Known rows, with every step that occurs
lofor nolo nepub: [ 0.01 -0.06 -4.01 -0.46 -0.19  0.19  0.72  0.32  0.11 -0.16  0.22  0.70
 -0.21  0.17  0.33 -0.21 -0.37  0.02  0.06  0.61 -0.04 -0.42 -0.14  0.99
 -2.07]
rusir mavi nolo kolu buri: [ 0.22  0.09 -3.91 -0.57  0.11  1.42  0.60  0.06  0.22 -0.43  0.35  0.47
  0.19  0.25 -1.90  0.73 -0.88 -1.33  0.18 -0.22  0.76 -0.41 -0.79 -3.08
  4.43]
buri lofor nolo kolu: [ 0.11  0.09 -4.59  0.25 -0.25  0.91  0.94 -0.01  0.17  0.46 -0.84  0.40
  0.19  0.25 -1.36 -0.13 -0.19 -0.78  0.05 -0.34 -0.94  0.43 -0.46 -0.44
  1.79]
rusir lofor nolo kolu buri: [ 0.07  0.11 -4.57 -0.95 -0.34  1.54  0.92  0.00  0.31 -0.03 -0.08  0.47
  0.25  0.21 -1.80 -1.21 -0.99 -1.06  0.34  0.05  0.11 -0.09 -0.99 -3.15
  2.62]
lofor rusir mavi: [-0.14 -0.42 -0.59 -0.30 -0.02  0.83  0.80 -0.36  0.24 -2.00  0.22  0.01
  0.35 -0.33 -0.01  0.32 -1.47 -0.77 -0.18  0.44  0.02 -0.55 -0.25 -0.75
  1.42]
nolo kolu rusir mavi buri lofor: [ 0.21  0.19 -1.80  0.41 -0.73  1.63  1.17 -0.31  0.55 -1.79  0.59 -0.13
  0.34  0.00 -2.94  0.73 -0.98 -3.08  0.06 -1.34 -0.87  1.08 -0.96 -3.80
  3.27]
nolo kolu buri lofor rusir: [ 0.04 -0.45 -1.86  0.12 -0.20  2.10  1.52 -0.41  0.68 -0.59  0.36  0.44
  0.70 -0.36  0.69 -0.29 -0.67 -2.18  0.15 -0.43 -0.69  0.22 -1.05 -3.16
  3.25]
nolo pevup: [ 0.20  0.37 -1.49 -0.33 -0.13 -0.03 -0.20  0.28  0.11  0.57 -0.74  0.41
  0.00 -0.03 -0.12 -0.14  0.08  0.17  0.26 -0.47 -0.16 -0.09 -0.16 -2.07
  0.53]
pevup nolo nepub: [ 0.23 -0.39 -3.17 -0.26 -0.35 -0.16  0.55 -0.11  0.13  0.10  2.77  0.37
 -0.43 -0.12  0.23  0.08 -0.36 -0.36 -0.36  0.38 -0.44  0.22 -0.27  0.55
 -1.81]
mavi nolo kolu buri: [ 0.22 -0.11 -3.70 -0.41  0.16  1.35  0.52  0.19  0.21  0.34  0.15  0.66
  0.28  0.31  0.40  0.18 -0.05 -1.09  0.28 -0.18  0.75 -0.42 -0.74 -2.49
  3.13]
pevup nolo kolu rusir mavi buri: [ 0.34 -0.47 -3.88 -0.58 -0.89  1.57  0.80 -0.17  0.25 -1.34  2.67  0.19
  0.04  0.25 -1.01  0.73 -1.14 -2.88 -0.07  0.17 -0.37 -0.08 -1.07 -3.75
  3.00]
nolo kolu buri lofor rusir mavi: [ 0.04 -0.23 -2.08  0.07 -0.20  2.21  1.68 -0.61  0.75 -1.53  0.61  0.21
  0.66 -0.44 -1.65  0.31 -1.45 -2.38 -0.01 -0.56 -0.71  0.24 -1.14 -3.78
  4.59]
lofor nolo pevup: [ 0.04  0.26 -4.48 -0.67 -0.19  0.03 -0.04  0.50 -0.04  0.59 -1.23  0.62
 -0.01  0.12  0.19 -0.33 -0.11  0.21  0.37  0.50 -0.08 -0.71 -0.25 -2.15
  0.56]
bepon nepub: [-0.65  0.24  0.21 -0.22  0.06 -0.13  0.23  0.04  1.37  0.02  0.56  0.27
 -0.09 -0.20  0.07  0.00  0.44 -0.06 -0.12 -0.05 -0.95  0.22 -0.07  0.28
  1.24]
mavi buri: [-0.06 -0.11 -0.19  0.09 -0.47  0.22  0.17  0.09 -0.09 -0.64 -0.02  0.12
  0.09  0.01  0.40  0.18 -0.21 -2.07  0.19  0.01 -0.12 -0.06  0.11 -0.03
 -0.15]
lofor buri kolu rusir mavi: [-0.09 -0.11 -0.77  0.21 -0.24  0.35  0.69  0.05  0.04 -1.89 -0.23 -0.09
 -0.34  0.47 -0.70  0.23 -1.19 -3.18 -0.93  0.46 -1.07 -0.16 -1.10 -4.29
  4.00]
mavi buri kolu rusir lofor nolo: [-0.13 -0.03 -3.31  0.25 -0.84  0.62  0.76 -0.02 -0.07 -2.10 -0.86 -0.12
  0.20  0.21 -0.50 -1.18 -1.11 -2.82  0.16 -0.04 -1.13  0.37 -0.92 -4.08
  1.38]
pevup nolo: [ 0.09 -0.45 -2.13 -0.10 -0.25 -0.23 -0.02 -0.23 -0.16  0.24  2.07 -0.09
 -0.23 -0.14  0.22  0.05 -0.21 -0.47 -0.26  0.60 -0.31  0.06 -0.26 -0.50
  0.36]
buri kolu rusir lofor nolo nepub: [ 0.02  0.13 -4.09  0.05 -0.48  0.45  1.20  0.06  0.20 -1.65 -0.14  0.28
 -0.01  0.19 -0.77 -1.29 -1.00 -0.75 -0.09 -0.32 -1.18  0.55 -1.05 -2.94
 -0.61]
mavi rusir: [-0.10 -0.15 -0.08  0.09 -0.15 -0.23  0.23  0.06 -0.08 -2.55 -0.08  0.05
  0.16 -0.04  1.33  0.25 -0.25 -0.34  0.14  0.17  0.35  0.01  0.14  0.07
  0.65]
rusir lofor buri: [-0.14 -0.04 -0.90 -0.29 -0.05 -0.05  0.68 -0.29  0.01 -0.75 -0.01 -0.15
 -0.29  0.06 -1.73 -1.17 -1.31 -2.31 -0.65  0.05  0.19  0.58 -0.17 -1.04
  1.25]
lofor rusir: [-0.14 -0.57 -0.37 -0.21 -0.02  0.75  0.69 -0.23  0.20 -1.07  0.01  0.28
  0.53 -0.27  2.26 -0.32 -0.71 -0.56 -0.04  0.52  0.07 -0.59 -0.15 -0.18
  0.09]
pevup nolo kolu buri lofor: [ 0.31 -0.28 -3.70  0.21 -0.42  1.17  0.79 -0.47  0.38  0.75  2.42  0.12
  0.05 -0.25 -1.45 -0.04 -0.19 -2.01 -0.10 -0.39 -1.04  0.94 -1.08 -3.50
  3.48]
rusir lofor nolo nepub: [ 0.02  0.15 -4.21 -0.53 -0.24  0.15  1.02 -0.15  0.24 -0.75  0.32  0.36
 -0.13 -0.04 -1.89 -1.13 -1.16 -0.05  0.06 -0.13  0.03  0.50 -0.19  0.40
 -2.06]
kolu rusir: [ 0.08 -0.10  0.12 -0.20 -0.12  0.54  0.11 -0.04  0.28 -0.76  0.80 -0.18
  0.06 -0.02  0.67 -0.14  0.06 -0.03  0.07 -0.13  0.25  0.11 -0.58 -2.77
  0.39]
buri kolu rusir lofor nolo: [-0.10  0.05 -3.10  0.15 -0.42  0.43  0.61 -0.06  0.02 -1.54 -0.85 -0.17
  0.11  0.19 -0.82 -1.34 -0.86 -0.77 -0.06 -0.07 -1.05  0.45 -1.00 -4.00
  1.55]
lofor buri kolu rusir: [-0.14 -0.30 -0.56  0.25 -0.25  0.26  0.56  0.17  0.02 -1.04 -0.48  0.15
 -0.28  0.55  1.60 -0.35 -0.36 -2.88 -0.78  0.54 -1.06 -0.14 -1.03 -3.79
  2.69]

Rows
[-0.22 -0.53 -0.71  0.82 -0.52  0.82  1.22 -0.62  0.25 -1.79 -0.06 -0.03
  0.60 -0.65  0.90 -0.14 -0.97 -3.20 -0.01 -0.36 -0.83  0.62 -0.10 -0.67
  0.53]
mavi buri lofor rusir
[ 0.09  0.13 -0.09 -0.29 -0.20  0.53  0.35 -0.43  0.33 -1.36  0.85 -0.52
  0.19 -0.24 -1.56 -1.12 -0.81 -0.03  0.01 -0.84  0.32  0.99 -0.66 -3.37
  0.37]
kolu rusir lofor
[ 0.12 -0.03 -4.46  0.12 -0.36  1.38  1.02 -0.02  0.47 -0.25 -0.07  0.20
  0.32  0.27 -0.66 -0.28 -0.16 -0.78  0.14 -0.44 -0.68  0.56 -1.05 -3.24
  2.19]
buri lofor nolo kolu rusir
[ 0.07  0.11 -4.40  0.25 -0.81  0.81  1.43 -0.19  0.56 -2.47  1.18 -0.04
 -0.08 -0.28 -2.63  0.35 -1.36 -2.89  0.05 -0.45 -0.74  0.93 -0.79 -3.01
 -0.01]
kolu rusir mavi buri lofor nolo nepub
[-0.03  0.23 -4.51  0.45 -0.71  0.31  1.30 -0.18  0.30 -1.72  0.37  0.25
 -0.16 -0.24 -3.29  0.53 -1.42 -2.85  0.01 -0.31 -0.98  0.78 -0.18 -0.17
 -0.29]
rusir mavi buri lofor nolo nepub
[ 0.21  0.45 -3.96 -0.32  0.17 -0.05 -0.10  0.22  0.01 -0.44 -0.79  0.27
 -0.05 -0.05 -2.10  0.57 -0.88 -0.12  0.11 -0.67  0.54 -0.04 -0.08 -2.72
  2.42]
rusir mavi nolo pevup
[-0.13  0.18 -3.58  0.62 -0.59  0.26  0.73 -0.26 -0.01 -1.54 -0.35 -0.31
  0.02 -0.24 -3.29  0.49 -1.24 -2.85  0.03 -0.08 -0.87  0.68 -0.12 -1.24
  1.87]
rusir mavi buri lofor nolo
[ 0.25 -0.54 -4.38 -0.94 -0.57  1.19  1.15 -0.40  0.34 -0.69  2.53  0.13
 -0.22  0.34 -0.79 -1.19 -1.46 -2.90 -0.78  0.27 -0.01  0.59 -1.37 -4.15
  3.12]
pevup nolo kolu rusir lofor buri
[ 0.04 -0.24 -3.92  0.64  0.13  0.70  1.65 -0.64  0.48 -2.37  0.66  0.22
  0.38 -0.64 -1.51  0.47 -1.75 -1.48 -0.24 -0.84 -0.17  0.81 -0.21 -0.29
  0.52]
buri lofor rusir mavi nolo nepub
[ 0.05 -0.54 -4.21  0.25  0.05  2.02  1.49 -0.40  0.51 -0.78  0.12  0.53
  0.83 -0.31  0.93 -0.16 -0.77 -2.28  0.14 -0.65  0.04  0.22 -0.92 -3.22
  3.91]
mavi nolo kolu buri lofor rusir
[-0.01  0.14 -0.10  0.68 -0.13  0.45  0.34 -0.42  0.39 -0.13  0.74 -0.43
  0.13 -0.51 -1.69 -0.09 -0.03 -1.46  0.02 -0.69 -0.56  1.08 -0.59 -3.14
  1.93]
kolu buri lofor
[ 0.04  0.21 -4.95  0.23 -0.66  1.17  1.21 -0.06  0.14 -0.95 -0.76  0.31
  0.19  0.19 -3.28  0.61 -1.22 -3.02  0.15 -0.29 -1.05  0.39 -0.40 -1.08
  3.04]
rusir mavi buri lofor nolo kolu
[ 0.28 -0.50 -3.59 -0.70 -0.41  1.27  0.48 -0.03  0.22  0.83  2.49  0.58
 -0.05  0.11  0.31  0.04 -0.14 -1.44  0.01  0.53 -0.24 -0.31 -1.05 -2.95
  2.83]
pevup nolo kolu buri
[ 0.12  0.00 -0.31 -0.20 -0.57  0.82  0.40 -0.11  0.23 -2.17  1.00 -0.32
  0.12 -0.08 -1.23  0.61 -1.00 -2.26  0.12 -0.16  0.14  0.10 -0.53 -3.40
  1.54]
kolu rusir mavi buri
[-0.09  0.15 -0.34  0.77 -0.56  0.10  0.44  0.08 -0.27 -1.59 -1.12  0.02
 -0.05  0.20 -1.50  0.77 -0.88 -2.94 -0.14 -0.12 -1.59 -0.04 -0.16 -1.14
  2.26]
rusir mavi buri kolu
[ 0.04  0.47 -4.59 -0.22 -0.48  0.38  0.39  0.28  0.10 -0.91 -1.59  0.19
  0.14  0.16 -0.91 -1.45 -0.82 -0.54  0.19 -0.55 -1.19  0.31 -1.17 -6.05
  2.04]
buri kolu rusir lofor nolo pevup
[ 0.16  0.20 -3.32  0.48 -0.06  0.38  0.88  0.07  0.21 -2.09  0.26  0.29
 -0.05  0.22 -0.93  0.68 -0.89 -1.02 -0.24 -0.67 -0.65  0.27 -0.81 -2.89
  1.22]
buri kolu rusir mavi nolo nepub
[-0.24 -0.48 -0.80  0.50 -0.57  0.81  1.10 -0.19 -0.07 -2.64 -1.02  0.27
  0.37 -0.10  0.74  0.52 -1.62 -3.54 -0.12  0.34 -1.52 -0.62 -0.37 -1.31
  2.37]
lofor rusir mavi buri kolu
[ 0.03  0.19 -0.10  0.50 -0.33  0.35  0.46 -0.32  0.10 -1.51 -0.36 -0.40
  0.16  0.01 -1.19 -1.08 -0.64 -0.71 -0.18 -0.93 -1.16  0.99 -0.96 -3.97
  1.52]
buri kolu rusir lofor
[-0.16 -0.03 -3.33  0.72 -0.63  0.15  0.65 -0.11 -0.07 -0.71 -0.56 -0.06
  0.05 -0.18 -1.05 -0.05 -0.49 -2.67  0.21  0.01 -0.84  0.64 -0.03 -0.66
  0.50]
mavi buri lofor nolo
[ 0.08  0.40 -4.90  0.08 -0.84  0.69  0.67  0.01  0.36 -1.76 -0.29 -0.15
  0.12 -0.27 -2.72  0.25 -1.18 -2.71  0.34 -0.67 -0.76  0.68 -0.83 -6.10
  2.67]
kolu rusir mavi buri lofor nolo pevup
[ 0.32 -0.24 -3.99  0.30 -0.97  1.43  1.16 -0.56  0.40 -1.50  2.68 -0.21
  0.09 -0.15 -2.71  0.73 -1.17 -3.50 -0.19 -0.73 -1.16  1.17 -1.12 -4.31
  3.59]
pevup nolo kolu rusir mavi buri lofor
[-0.09 -0.43 -0.47  0.70 -0.06  0.66  1.03 -0.64  0.34 -1.16  0.02 -0.14
  0.53 -0.60  0.54 -0.31 -0.75 -1.19 -0.14 -0.38 -0.76  0.68 -0.20 -0.70
  0.73]
buri lofor rusir
[ 0.14 -0.89 -4.04  0.06 -0.50  1.94  1.52 -0.67  0.52 -0.30  2.48  0.35
  0.47 -0.50  0.83 -0.32 -0.86 -2.56 -0.17  0.17 -0.99  0.29 -1.28 -3.63
  3.63]
pevup nolo kolu buri lofor rusir
[ 0.06  0.18 -0.43  0.77 -0.60  0.68  0.73 -0.50  0.39 -2.37  0.99 -0.67
  0.14 -0.44 -2.96  0.52 -1.03 -2.90 -0.03 -1.11 -0.72  1.34 -0.61 -3.96
  2.08]
kolu rusir mavi buri lofor
[ 0.10  0.45 -4.60  0.25 -0.24 -0.08  0.24  0.14  0.12  0.48 -1.23  0.23
  0.04 -0.26 -1.49 -0.34 -0.22 -0.39  0.21 -0.53 -0.84  0.58 -0.27 -2.72
  1.19]
buri lofor nolo pevup
[-0.06 -0.12 -0.78 -0.52 -0.19  0.46  0.72 -0.39  0.28 -1.59  0.86 -0.31
 -0.19 -0.01 -1.04 -1.38 -1.33 -2.30 -0.65 -0.06  0.47  0.75 -0.85 -3.81
  1.59]
kolu rusir lofor buri
[-0.26 -0.20 -1.02 -0.23 -0.28 -0.34  0.93 -0.30 -0.07 -3.38 -0.06 -0.09
 -0.12 -0.02 -0.36 -0.95 -1.54 -2.65 -0.52  0.19  0.56  0.56 -0.05 -0.95
  1.90]
mavi rusir lofor buri
[-0.19 -0.05 -3.36 -0.29 -0.37 -0.22  0.66 -0.09 -0.18 -3.21 -0.48 -0.07
  0.22 -0.11 -0.58 -0.95 -1.27 -0.45  0.20  0.29  0.48  0.30  0.00 -0.58
  0.78]
mavi rusir lofor nolo
[-0.08  0.11 -0.30  0.59 -0.74  0.54  0.64 -0.24  0.08 -2.11 -0.39 -0.25
  0.19  0.01 -0.84 -0.97 -0.93 -2.80  0.07 -0.96 -1.26  0.99 -0.82 -3.93
  1.33]
mavi buri kolu rusir lofor
[-0.01  0.07 -3.48  0.44 -0.77  0.78  0.84 -0.30  0.28 -2.29  0.43 -0.49
  0.12 -0.24 -2.65  0.39 -1.24 -2.90  0.08 -0.25 -0.59  0.74 -0.74 -4.01
  2.19]
kolu rusir mavi buri lofor nolo
[-0.19 -0.55 -0.81 -0.20 -0.48  1.02  1.00 -0.35  0.14 -2.51  0.14  0.12
  0.43 -0.28  0.36  0.50 -1.74 -2.80  0.04  0.42 -0.06 -0.64 -0.11 -0.79
  1.22]
lofor rusir mavi buri
[-0.11 -0.49 -2.94 -0.16  0.23  0.70  0.79 -0.39  0.02 -2.11 -0.02  0.10
  0.48 -0.27  0.27  0.49 -1.61 -0.87 -0.05  0.32  0.75 -0.59 -0.09 -0.80
  2.01]
lofor rusir mavi nolo
[ 0.01  0.36 -4.57  0.00 -0.30  0.42  0.36  0.11  0.39  0.46 -0.50  0.20
  0.09 -0.38 -1.44 -0.46 -0.22 -1.22  0.43 -0.33 -0.65  0.45 -0.79 -5.33
  2.55]
kolu buri lofor nolo pevup
[-0.06  0.05 -0.32  1.01 -0.51  0.09  0.53 -0.39  0.13 -0.72 -0.09 -0.26
  0.11 -0.36 -1.35  0.14 -0.26 -2.65  0.04 -0.94 -0.89  1.23  0.02 -0.58
  0.43]
mavi buri lofor
[-0.08 -0.19 -3.12  0.37  0.02  0.25  0.68  0.07 -0.08 -2.08 -0.50 -0.02
 -0.33  0.49 -0.43  0.40 -1.26 -3.23 -0.88  0.35 -0.38 -0.15 -0.98 -4.39
  4.66]
lofor buri kolu rusir mavi nolo
